What can hang from each mark:
Z: M
S: N Y
X: N S W Z
H: M
M: N
N: Y
Y: X
W: X

Each row was made from one small tree. The marks that hang from a mark follow it in brackets, in alphabetical order. Every link used is in the known rows. Write each row's tree.
Known rows:
X(N Z(M)): [ 15.9  13.6  -7.5 -13.1  12.1   3.3   7.8  20.8  23.9  35.4  14.5  -2.3
  -9.9  10.5   0.6  19.5  14.7 -39.6 -18.0  -6.2 -16.7  17.5 -15.5 -58.5
  11.0  -1.1 -12.7   9.6  37.6]
Z(M(N(Y(X)))): [ -8.3  23.5 -10.0  35.4 -27.8 -26.7  11.6   3.7  14.0  49.8  12.8  -4.6
  11.1  30.0 -17.8 -10.6 -23.5 -35.0 -10.0  -0.4  -8.5  -5.7  -2.9 -33.6
  -3.5 -24.8  13.3  -1.3  -3.2]
M(N): [-13.1  14.8 -20.0 -12.1   8.1 -27.1  11.3  -1.0  -1.1  34.2  16.6   0.8
  10.4  27.7 -23.9  28.2 -12.3 -33.9 -24.4 -16.9   1.7 -24.0 -20.9 -29.6
  -8.2 -16.6  18.0  10.9   7.6]
S(N(Y(X(W Z)))): [  5.3   9.4   4.4   8.4  21.0 -18.2   0.2  20.2 -19.6  25.2 -17.0 -12.0
  18.6 -22.4  -5.6  -4.5 -16.6  45.8 -21.5  45.1  -7.1  -8.4  10.4 -21.5
  -5.8  21.6  15.5  -1.6   3.1]
N(Y(X)): [  0.8  12.3  -8.5  -9.9  18.6 -20.1  -3.5   5.7   6.6  42.1   3.1 -18.5
  10.4  -1.0 -39.7 -17.4 -18.9  -7.9  -6.1  14.7  -2.0 -12.6  10.0   3.4
  -5.7 -24.1  17.8   1.0  -7.5]
H(M(N(Y(X(S))))): [-28.3  21.1 -27.2   3.0  32.2 -30.9   7.7   5.6  10.8  48.1  23.1  10.5
   2.0   4.5  -6.2  -6.5 -30.2 -31.6 -40.5  23.9 -15.1  -5.8  -0.9   4.7
 -12.6 -16.6  24.5   6.8   6.6]
W(X(N Z)): [ -8.7  18.5 -18.3 -31.1  34.3  -1.4   9.0  17.6  17.3   9.9  25.7  -6.7
 -11.7   4.6 -19.6   5.6  14.2 -22.3 -23.6   4.4 -18.5  -8.3 -11.7 -39.2
  14.2   6.4  -0.6  12.5  41.4]
X(W Z(M)): [ 28.6  21.2  10.0 -15.0   9.5 -11.4   3.8  25.2  17.7  30.9 -10.6  -8.3
 -13.1 -11.7   1.4  24.7  15.9 -20.2 -26.6  -8.8 -10.4  11.6   3.2 -49.0
   7.4  12.2 -11.6   3.1  25.9]
M(N(Y(X))): [-21.3  14.2 -20.9  23.9  -1.6 -35.3   5.6   0.4  -3.5  47.4   7.8   0.6
  23.5  19.0 -33.9  -9.9 -31.2 -23.3 -18.7  20.5  -4.2 -19.4   1.4  -8.4
 -12.2 -17.5  19.5  -5.4 -11.2]
Z(M(N(Y(X(S W))))): [ -4.3  22.0 -12.1  34.7  -3.7 -14.0  10.5  11.3   6.5  42.5   1.8   8.0
  14.8  18.4  -1.1 -13.0 -27.3 -23.6 -30.2  21.8 -10.0   7.6   0.4  -8.7
  -2.7  -6.3  -1.5  -7.6   5.7]
Y(X(S W Z)): [ 15.6  10.5 -26.7 -11.1  50.1   6.3  -0.3  16.4   3.7  26.7 -10.6  -0.5
   0.1 -33.5 -12.6  -1.9   3.4  -8.4 -39.0  30.0 -16.5   6.5  19.7 -12.9
  -1.1  23.7 -13.5  -7.4  16.7]
Y(X(N S)): [  0.2   4.1 -42.8 -25.6  62.4  14.3   3.8   2.1   3.8  31.3  18.4  -0.8
   2.6  -1.4 -18.5  -4.6 -10.5 -24.9 -25.4  17.6 -10.5  -1.3  -0.9 -16.9
  -2.6  -7.5  -1.9   6.8  20.2]
S(Y): [ 20.5  16.6  12.8 -38.4   5.2  -8.4   1.7   3.8  11.3   9.9   8.0 -17.3
  11.1  21.4 -31.6  32.1  -2.7  34.2 -10.1 -18.1  -2.2 -27.7 -20.4 -29.0
  -2.2 -29.3  17.3  21.4   9.6]
W(X(Z)): [ -4.2  23.7  -7.4 -32.9  21.0  -8.3  10.2  13.3  27.5   7.0  20.5 -17.7
 -14.9   4.2 -30.5   5.7  19.5 -16.1 -18.4 -12.6 -12.0 -19.4  -0.5 -22.9
  12.9  -1.6   7.8  13.1  33.0]
N(Y(X(S W))): [  5.8  11.0 -10.3  -8.9  40.5  -5.4  -4.3  12.8  -3.1  36.8  -8.7  -3.1
  12.7 -12.0 -21.7 -21.1 -22.6   2.1 -28.3  38.4  -4.4   1.5  14.4  33.2
  -5.9  -0.1   4.9  -6.8   4.7]
Z(M(N)): [ -1.4  24.0  -7.7   2.1 -18.2 -20.5  16.6   2.4  18.4  41.8  18.9  -5.3
   0.8  38.9  -9.3  23.6  -6.6 -45.1 -14.4 -32.2  -0.8 -10.8 -19.0 -52.4
   0.4 -26.1  10.8  11.2  11.7]
X(S(N) Z): [  9.7   4.1  -8.6 -19.4  36.0  19.5  12.1  15.3   5.9  13.8   1.2  -4.5
   5.6   3.9   3.1  23.2  10.8  23.3 -30.0  15.8  -3.3  -6.1 -12.4   1.9
   3.1  18.9   0.7  12.9  36.2]
W(X): [ -4.0  25.7  -9.1 -49.3  27.6 -12.2  10.5   3.5  17.9  10.7  27.0 -21.1
 -13.1  15.0 -35.3   6.6   6.8 -17.0 -10.5 -28.2  -1.5 -31.0  -3.5 -15.6
   9.2 -23.6  21.4  21.4  23.6]

Which tree is each row?
[ 16.4  13.4   8.0   3.9  -4.5  -5.3   7.2   8.4  -5.3   2.7  -4.4 -17.9
  23.7 -11.6 -15.0  13.8  -4.5  83.4  -9.1  17.8 -18.2 -28.7  -1.9 -60.7
  -5.3   6.1  17.0  14.9  -0.2]
S(N Y(X(Z)))
[ 26.9  18.7   1.4  10.2   1.6  -4.2   0.7  20.4   0.4  16.5  -4.9  -3.2
  10.4 -15.4  -5.0   7.7  -4.0  32.2 -23.7  22.2 -33.4   4.9  -0.4 -82.5
   2.5   8.4 -12.9   1.7  12.6]
S(Y(X(N W Z(M))))
[  4.6  28.0  -8.1 -18.6  13.1  18.4  19.6  16.4  45.6   8.9  24.0 -11.6
 -20.0  19.7  -8.5  -4.1  24.1 -24.6 -22.7 -11.9 -15.5  -0.2  -4.7  -5.0
  21.3  -0.7  -9.5  12.9  47.9]
W(X(S Z(M)))
[ 21.1  14.9   1.4 -11.8  24.6  -2.4   2.9  29.5   5.3  27.0  -2.1   5.0
 -11.6 -11.9  11.0  23.6  10.3 -34.2 -33.8  10.3 -17.9  23.3  -8.9 -65.5
   9.6  17.8 -21.9   2.9  37.2]
X(N W Z(M))
[ -7.7  24.5   2.7  20.1 -24.0 -24.0  14.1   9.0  21.4  44.7  15.5  -2.1
   9.9  40.2 -12.7   6.7 -17.2 -38.9 -13.9  -8.8  -0.9  -5.3 -20.2 -20.8
   0.8 -26.6  13.5   6.6  11.4]
Z(M(N(Y)))
[ 25.5  10.6  16.8 -28.9  35.6  10.0   7.5  15.1 -22.7  -8.3  -8.2  -0.6
  25.2   2.8   6.7  32.8 -12.9  84.7 -38.2  23.9  -1.8 -18.1 -20.5  -2.1
  -3.2  11.4   9.5  18.9  25.6]
X(S(N Y) W)
[  3.0  25.0  -1.8  -6.3   6.8  28.1  18.4  21.7  29.3  -7.3  29.1   0.6
  -1.2  24.5  -1.0   0.9  13.7  17.8 -26.8  12.6 -33.2   3.8 -23.3 -28.8
  22.7   2.4 -16.4  15.6  53.0]
W(X(N S(Y) Z(M)))
[-30.5  23.8 -21.8   2.9  21.2 -50.4   6.0   3.3   6.0  49.6  21.1   2.8
   0.7  -0.8 -14.1  -3.9 -30.0 -32.7 -31.0  13.0 -14.2 -12.0   4.9 -23.0
 -14.8 -21.3  34.1  10.6  -7.2]
H(M(N(Y(X))))
[-13.6  16.7  -0.7 -11.1  27.1  12.8  17.0  20.7  14.1  -1.0  13.8  -9.6
   3.8  11.1  -6.1 -10.4   4.6  31.2 -26.9  33.0 -11.2 -13.5  -4.7  30.4
  14.1  15.2   9.6  11.7  40.4]
W(X(S(N(Y)) Z))
[ 14.7  14.8   4.2 -11.0   2.5 -10.8   7.3  -0.2 -12.5   3.7   1.7 -22.9
  24.7  -0.9 -19.5  17.1 -17.6  80.3  -2.4   3.1  -7.9 -38.8  -7.8 -56.6
  -8.4 -13.2  30.2  21.7  -5.5]
S(N Y(X))
[  2.6   1.5  -9.1 -22.1  69.4   8.5  -2.9  23.9 -19.2  26.2  -0.4  15.5
  15.2   6.5   0.8   1.6 -21.1  -4.2 -45.3  51.7  -3.9  15.7 -16.7  35.8
   0.7   9.6 -10.1  -0.6  37.7]
X(N(Y) S W)
[ 18.9  13.5  17.9  15.2  14.7  12.3  10.3  33.8   1.0  19.9 -15.3   0.9
  11.9  -1.9  26.0   6.6  -0.1  28.5 -37.3  43.8  -9.4  19.9  -5.4   9.5
   7.9  28.8 -10.1  -0.4  37.4]
X(S(N(Y)) W Z(M))
[ 26.4   9.7  18.8  -8.8  24.8  16.4   7.7  25.2 -15.5  -8.8 -17.5   3.2
  22.6  -9.8  11.9  32.8   0.9  84.2 -43.8  41.7 -14.3  -7.0 -13.8 -10.0
   0.7  35.4  -6.0  11.1  32.4]
X(S(N Y) W Z)
[  5.4  17.7   2.1  29.8  -0.6  -1.7  11.4  28.2  12.9  35.9  -6.4  18.4
  12.6  10.1  13.8   3.4  -4.8 -23.4 -48.8  39.0 -15.9  23.4  -9.4   6.4
   5.0  24.6 -21.5 -11.5  32.8]
X(S W Z(M(N(Y))))
[ 22.6  21.1  13.1  17.3 -21.4  -2.0  11.8  10.9   7.8   8.3  -1.7 -21.9
  16.3  -2.9  -5.0  11.2  -1.1  72.8  -2.6   8.0 -21.6 -19.5  -2.1 -73.6
   0.3  -0.9  14.3  16.7   2.0]
S(N Y(X(Z(M))))
[-27.6  23.5 -19.9  14.8  13.0 -46.3   4.8  12.9  14.4  49.8  12.4   5.8
  -0.6  -9.1  -8.6  -3.7 -20.0 -32.7 -36.6  26.2 -23.0  -2.5  10.6 -32.1
 -11.5  -6.3  22.9   3.6   1.9]
H(M(N(Y(X(Z)))))
[ -8.5  20.5  -8.7  -0.1  22.1  19.3  15.5  26.2  29.6  13.6  26.9   1.6
  -5.2  23.7  -0.8 -20.8   8.1 -20.5 -25.4  31.1 -24.6  15.5 -13.4  11.2
  23.3   4.4 -13.6   3.7  54.2]
W(X(N(Y) S Z(M)))
[ 22.1  11.2 -11.0 -11.9  43.5  19.8   6.8  30.0   8.3  24.2   0.0  14.3
  -4.8  -4.0  21.9  19.7  10.4 -25.2 -46.0  25.9 -19.9  33.2 -11.8 -27.1
  12.0  28.1 -33.1  -1.2  51.6]
X(N S W Z(M))
[ -4.7  24.0   6.5   5.7   6.2  16.2  22.7  22.2  29.4   4.7  17.7 -11.9
   0.0  22.8   3.6 -13.3   7.9  21.8 -19.5  20.9 -14.5  -1.8  -8.0  15.7
  18.7   8.7   5.0  11.5  44.3]
W(X(S(N(Y)) Z(M)))
[-28.5  23.2  -7.8 -11.4  18.7 -47.9   7.9   8.4   7.0  46.0  22.2   5.9
  -1.2  15.1  -7.0  14.1 -24.7 -30.4 -34.3   3.9  -6.1 -10.5 -12.3  -5.8
 -13.3 -22.8  34.7  17.4   9.1]
H(M(N(Y)))
[ -4.3   0.8 -16.7 -24.6  53.5  14.9   3.0  13.9  -2.0  29.0  16.4   7.9
  14.2  21.8 -14.7  -0.5 -15.2 -15.6 -29.3  35.6  -2.1   8.9 -24.0  37.9
   1.9 -10.3  -2.0   6.3  36.8]
X(N(Y) S)
[-24.3  22.9 -22.8   4.8  40.4 -36.4   4.7  11.6  -3.7  44.1  10.8  15.2
   3.3  -6.9   2.4  -4.4 -33.3 -22.8 -52.6  33.8 -15.5   1.6   3.1  -1.1
 -13.1  -1.8  19.7   3.5   5.7]
H(M(N(Y(X(S W)))))
[  5.2  23.0   0.8 -22.8  15.3  17.4  13.4  15.7  30.1 -11.0  19.9  -8.3
   2.0  15.5 -22.7   5.6  16.1  34.7 -27.7  10.6 -20.6 -18.1 -12.8   8.0
  15.2   2.2  -1.1  15.3  40.1]
W(X(S(Y) Z))
[  1.2  21.5  -6.5  16.1 -20.8 -16.4  16.2  14.0  29.8  37.7  10.7   0.0
  -3.0  23.0  -5.5  22.2   8.6 -45.6 -20.2 -15.5 -11.4   1.6 -11.2 -57.5
   4.6  -4.3  -2.9   3.3  20.3]
X(Z(M(N)))
